What can hang from each mark:
kina: bigol
marug: bepo tiru
zetu: bigol fifed fisev marug
tiru: bigol
fisev: bepo tiru
bepo: fifed fisev
bigol: kina tiru
fifed: tiru

Every row comes from one small tree of marks. Brackets hold a mark, then the marks that hang from it, in alphabetical order. Every link used is in the known rows. Which tree was each row made from?
In the rows, 128 means zero.
Known rows:
{bigol kina}: [140 128 119 170 151 154 121  99 149  90 137 135 158 128 159 170 139 149
  95  69 143 177 126 141 140]
{marug {bepo {fifed {tiru bigol}} fisev}}: [142 143 146 103 124 110 165 128 157  93 115 164 132 149 119  87 112 125
 128 148 125 101 154 101 129]
{bepo {fifed {tiru {bigol kina}}} fisev}: [167 145 108 129  76 101 152 167 141 113 102 180 136 150 119  90 121 134
 123  84 130 120 158 108 108]
{fifed tiru}: [ 91 166 148 151 169 151 164 148 172  72 121 137 175 166 133 159 159 157
 134 115  99 163 151 144 160]
{bigol kina tiru}: [138 116 113 196 165 166 127 128 125  98 159 140 164 131 138 126 139 134
 123  44 139 213 141 159 123]
{marug bepo}: [108 121 152 142 202 161 128  67 165  72 150 120 152 124 161 162 132 138
  99 141 135 158 130 131 167]
{marug tiru}: [ 95 150 126 157 165 121 139 112 162  78 153 114 147 140 145 151 160 149
 104 110 120 157 164 168 131]
{fisev bepo}: [110 150 131 126 157 166 129 109 157 133 119 105 121 139 157 197 113 167
 146 133 141 115 109 137 173]
{bepo fifed {fisev tiru}}: [126 171  90  83  76 124 182 129 143 141  73 138 111  78 151 109  94 166
 129 129  94  53 136 111 154]
{bepo fifed {fisev {tiru {bigol kina}}}}: [166 103  65  96  33 102 135 138 117 162  98 152  90  67 131  93 106 136
 121  88 150  94 136  94 104]
{fisev bepo {tiru bigol}}: [111  76 105  86  88 140 102 135 127 184 113  89  78  74 134 170 125 157
 172 140 168 106 110 122 133]
{zetu bigol {fifed tiru} fisev marug}: [115 133 173 126 173 122 104 154  54 166 123 128 150 178  69  90 142  46
 136 165  52 114  85 123  92]
{kina bigol}: [112 153 126 129 132 163 162  69 142  86 119 110 156 160 177 176 153 150
 147 151 139 165 136  96 184]
{fisev {bepo fifed} {tiru {bigol kina}}}: [168  78  90 120  45 118  89 134 107 200 122 131  76  74 131 136  95 147
 147 113 208 114 114 117 108]
{zetu bigol}: [106 118 113 154 169 164 104  90 133  95 131 117 144 135 136 155 150 134
 130 144 141 115 120 124 158]
{fifed {tiru {bigol kina}}}: [134  98 131 159 128 131 114 157 149  98 146 152 155 153 112 143 170 129
 120  68 162 199 153 134 109]
{bepo {fifed tiru} fisev}: [121 212 132 114 119 124 205 152 174  90  79 166 154 160 136 109 109 160
 131 126  69  84 155 124 154]
{marug {bepo fisev} {tiru {bigol kina}}}: [143  73 118 123 160  96  91  74 124 112 156 129 117 131 125 109 143  93
  69  68 171 161 162 133  71]
{tiru bigol}: [121 114 109 137 121 140 141 134 161  86 140 121 127 117 148 151 161 151
 142 132 146 149 130 121 159]
{marug {bepo fifed} {tiru bigol}}: [135 110 137 152 132  97 119 100 139  80 183 132 113 120 135  88 135 119
  98 163 173 154 170 145 111]
{tiru {bigol kina}}: [149  87 100 158 114 135 107 120 136 101 155 132 132 114 140 149 153 141
 114  83 177 181 129 125 125]
{bepo fifed}: [137 186 117 156 111 138 169 123 162  76 131 145 142 123 164 131 116 169
 125 148 123 112 136 129 175]
{fisev {bepo fifed}}: [137 179 126 133 116 145 147 120 150 130 116 127 114 129 160 160  80 177
 147 159 148  86 111 138 176]
{zetu {bigol tiru} fifed fisev}: [134 117 118 156 177 167  78 140  64 160 155 110 134 170  98  81 137  81
 134 143  96 101  85 138 114]
{zetu fisev {marug tiru}}: [ 82 125 161 125 178  92 155 137 103 117 142 101 130 138 118 121 151  93
  98 134  75 150 119 169 109]

Write each row's tree:
[139 104  99  99  49 125 120 148 125 189 112 113  66  73 134 137  91 165
 170 162 181  77 114 118 138] -> {fisev {bepo fifed} {tiru bigol}}
[103  68 106  84 107 130 123 162 120 164 114  96  89  98 129 135 154 140
 124 146 140 101  97 116 140] -> {zetu {fisev {tiru bigol}}}
[162 124 134 156  85 116 109 163 132 151 126 158 123 162 110 135 109 144
 145 106 184 136 136 132 110] -> {fisev {bepo {fifed {tiru {bigol kina}}}}}
[136 176 115 103  81 102 192 175 160  96  96 165 129 148 125  94 129 149
 151 134 100  82 159 111 142] -> {bepo {fifed {tiru bigol}} fisev}
[124 192 159 142 124 138 157 151 157 124 105 146 137 166 131 152  94 168
 153 149 127 104 135 145 161] -> {fisev {bepo {fifed tiru}}}
[122 169 180 155 166 140 153 114 166  67 135 163 171 159 133 119 111 137
 105 156 127 152 154 133 152] -> {marug {bepo {fifed tiru}}}
[128 172 132 118 158  96 161  77 151  88 132 143 128 131 148  92 101 125
  79 137 120  95 165 139 120] -> {marug {bepo fifed fisev} tiru}
[141  52  99 108  88 137  68 120 107 204 122 103  83  81 125 174 121 142
 140  86 203 146 111 125 103] -> {fisev bepo {tiru {bigol kina}}}
[125  93 173  84 161 125 105 102  55 190 137 102 123  80 110 101 103  57
  97 160  73 130  75 117 101] -> {zetu fifed {fisev tiru} {marug bepo}}
[125 146 113 106  83 140 129 128 135 178 100 117  96  84 150 154  77 176
 155 152 149  76 113 128 153] -> {fisev {bepo fifed} tiru}
[102 112 125  72 164 148 147  64 139 136  95 119 120  79 149 135 109 134
 107 119 113 103 130 107 139] -> {marug {bepo {fisev tiru}}}
[138  53 135 166 171 109  64  79 122 100 191 125 131 128 126 126 164 101
  71  85 205 220 164 154  75] -> {marug bepo {tiru {bigol kina}}}
[164 112 139 139 119 117  82 185  96 165 145 141 145 186  97 107 152  94
 104  97 115 149 104 132  93] -> {zetu {fifed {tiru {bigol kina}}} fisev}
[126 131 135 154 151 100  87  99  62 142 163 109 139 125  86  90 144  48
 131 151  87 149 131 145  66] -> {zetu bigol fifed {marug tiru}}
[116 101  83  57  79 122 155 135 142 147  94 112  93  72 137 125 138 149
 149 113 118  87 133  94 135] -> {bepo {fisev {tiru bigol}}}
[132 151 140 127  92 122 144 172 154 133 118 138 113 156 118 138 110 157
 169 159 158 101 137 130 142] -> {fisev {bepo {fifed {tiru bigol}}}}
[143 152 137 130 110 133 127 173 136 116 150 135 152 155 111 117 159 117
 154 136 102 147 141 125 122] -> {zetu {fifed {tiru bigol}}}
[ 84  88 155 120 193 102  77 110  60 191 125  78  91 149  86 132 126  70
 126 164 121  92  86 155  87] -> {zetu bigol {fisev bepo} {marug tiru}}
[135 127 117 130 160 151  76 116  85 160 131 106 128 166 119 120 145  94
 109 173 101  67  71 121 135] -> {zetu bigol fifed fisev}
[121 120 143  84 119 118 132 150  62 197 119 103 120  84 111 108 113  81
 122 148  49 110  76 122 112] -> {zetu fifed {fisev tiru} marug}
[124 180 173 136 144 124 156 154 107 118 139 140 179 142 100 113 128  87
 151 123  42 176 128 130 112] -> {zetu {fifed tiru} marug}
[140 142 160 129 107 105 146 171 101 125 148 138 151 130  87  97 146  75
 170 138  69 181 130 119 100] -> {zetu {fifed {tiru bigol}} marug}
